What can hang from each mark:
j_271: j_452
j_505: j_62
j_394: j_62
j_217: j_452 j_460 j_505 j_646 j_734
j_62: j_505
j_734: j_217
j_646: j_217
j_460: j_217 j_663

Every row comes from one small tree of marks. The marks that hang from a mark follow it in brackets, in the order of their numbers. Every link used is in the known rows. Which tree was each row made from?
Known rows:
j_505{j_62}: [ -1   1  -3 -14  14  -5  -9  -7  12   4  -9   6   1 -15   2  -6  -7   1
   4]
j_460{j_217{j_505 j_646} j_663}: [-25 -28  33 -25  46 -13  -7  18   8   3  20   5   0  -3 -22  -5 -17   9
 -15]
j_734{j_217{j_505}}: [ -4   1  13  19  -2 -10  17  14   3 -12  12 -15   3  -5  -4 -21  -7   5
   2]
j_460{j_217{j_734} j_663}: [ -8 -23  31 -20  29  -8 -15  17  26  10  -5   3   5   8 -27   8 -11  -7
 -14]
j_394{j_62{j_505}}: [ -5  -1  -9  12  14  13  24  -7 -12  -9  10  -1   0 -11   8  28 -15  22
  10]
j_734{j_217{j_452 j_460 j_505}}: [-16 -12   9  20  14  -1  47  20   8 -14  27 -29   1 -18  -4 -20  -8  28
   6]
j_734{j_217{j_452}}: [ 10  -8   0   5   4   4  25  -5  -6 -21   8  -2   0 -18   8 -14   6   1
   8]
j_271{j_452}: [  1   1   4   8  -1  23  12   2  -4  -1   4   5  -3 -11  15 -14   5 -13
  -4]
j_646{j_217{j_452 j_505 j_734}}: [-34 -17   5  -2   9  -4  29  24   6 -15  -1 -29   6 -18 -30   0 -20   3
   4]
j_734{j_217}: [ 11   1   7  10  -3  -5   8   0   0 -15   4  -3   1  -4   3 -18   3  -3
   6]
j_217{j_452 j_505}: [-16  -7  -2   3   8   3  25  10  -2  -3  12 -12   0 -15  -3  -1  -7  12
  -1]
j_646{j_217{j_452 j_460 j_734}}: [-29 -22   3  -5  18   2  34  20  12 -16   0 -31   4 -18 -27   0 -14  15
   9]
j_734{j_217{j_460 j_646}}: [ -5 -13   8   1  27  -9  25  14   7 -18  21 -22   4 -10  -4 -25  -3  13
   6]
j_460{j_217{j_452 j_646}}: [-14 -25   6 -30  40   5  18  -5  -2  -4  13  -2  -4 -21  -3   3  -2   2
  -3]
j_394{j_62}: [  2  10  -4  11  15  11  12 -12 -16   0   6  -4  -2   1   0  14  -9  13
   6]
j_460{j_217{j_452 j_505 j_646} j_663}: [-27 -36  26 -30  53  -5  10  14   3  -4  24   5  -3 -18 -18  -3 -15  12
 -12]
j_217{j_452 j_460}: [-12 -13  -4   1  16   8  30   6   4  -4  15 -15  -3 -13   0  -1  -1  23
   5]
j_217{j_452 j_460 j_505{j_62} j_646}: [-33 -20  -4 -19  52  -6  32  17  18  -2  21 -25   4 -35  -8 -16 -19  28
   5]
j_646{j_217{j_452 j_460 j_505 j_734}}: [-45 -21   9   4  19  -4  42  35  16 -12   8 -44   5 -17 -34  -4 -23  23
   6]
j_646{j_217}: [-15  -6   7  -4  -3  -2   2  -1 -11 -15  -6   2  -4  -9 -14  -2  -8   3
   8]
j_734{j_217{j_452 j_460 j_505 j_646}}: [-22 -21   6   5  36  -6  49  23   5 -21  35 -34   4 -25  -6 -27 -10  24
   5]

Which tree is each row?
[-31 -15   2   8  22  -2  40  36  26   3  14 -46  10  -9 -22  -1 -16  21
  -2]
j_217{j_452 j_460 j_505 j_734}
[-24 -30  29 -16  36  -6   9  26  25   6   8 -10   5  -7 -30   7 -17   5
 -15]
j_460{j_217{j_452 j_505 j_734} j_663}
[-45 -12  13  -4  25 -17  17  31  33   0  -6 -38   9 -18 -37 -10 -33  21
   8]
j_646{j_217{j_460 j_505{j_62} j_734}}
[-12 -15  31  16  19 -15  14  29  14 -11  25 -10   2  -1 -18 -25 -13  27
  -2]
j_734{j_217{j_460{j_663} j_505}}
[-33 -27  11 -22  46  -6  28  25  21   3  12 -33   8 -17 -23   3 -18   0
 -10]
j_460{j_217{j_452 j_505 j_646 j_734}}
[-26 -18  -8 -26  48 -12  20  22  26  -1   3 -29  15 -32 -16  -8 -22  -2
   0]
j_217{j_452 j_505{j_62} j_646 j_734}
[-29 -24  12 -21  41   0  27  10   3  -1  21 -14  -2 -21  -9  -1 -11  11
  -6]
j_460{j_217{j_452 j_505 j_646}}
[-13 -23  24  11  26  -6  30  25   9 -18  29 -10   1 -15 -13 -23 -11  30
   1]
j_734{j_217{j_452 j_460{j_663} j_505}}
[-26 -10  22  -1  17 -10   9  25  28  16   0 -28   7   4 -25   6 -17   0
 -12]
j_460{j_217{j_505 j_734}}
[-14 -34   9 -24  49  -1  16  15   2 -13  25   0   1 -17 -11  -9  -6  21
  -2]
j_217{j_452 j_460{j_663} j_646}
[-43 -17   5  -9  27  -4  32  12   9 -10   8 -18  -3 -37 -20 -12 -24  35
  14]
j_646{j_217{j_452 j_460 j_505{j_62}}}
[-10  -7   7  -9  33 -20  10  10  12 -13  11 -13   7 -26  -4 -32 -16   2
   6]
j_734{j_217{j_505{j_62} j_646}}
[-31 -13   5  -1   4   1  26   8 -12 -18   8 -11  -5 -23 -16  -3 -15  14
   8]
j_646{j_217{j_452 j_505}}
[-25 -22  13 -13  43  -7  13  18  21   2  16  -2   0 -25 -15 -11 -19  34
   0]
j_217{j_452 j_460{j_663} j_505{j_62}}
[-17 -28  16 -20  48 -14   2  35  26  -4  11 -18  13   2 -29  -7 -15   6
  -8]
j_217{j_460{j_663} j_646 j_734}
[-29 -15  16 -29  48 -14   1   6  19  11   7  -8   1 -22 -12  -8 -21   8
  -5]
j_460{j_217{j_505{j_62} j_646}}
[-14 -40  21 -39  57  -5   4  16  18  -4   7  -1   6 -14 -24   4 -11  -7
 -12]
j_460{j_217{j_452 j_646 j_734} j_663}
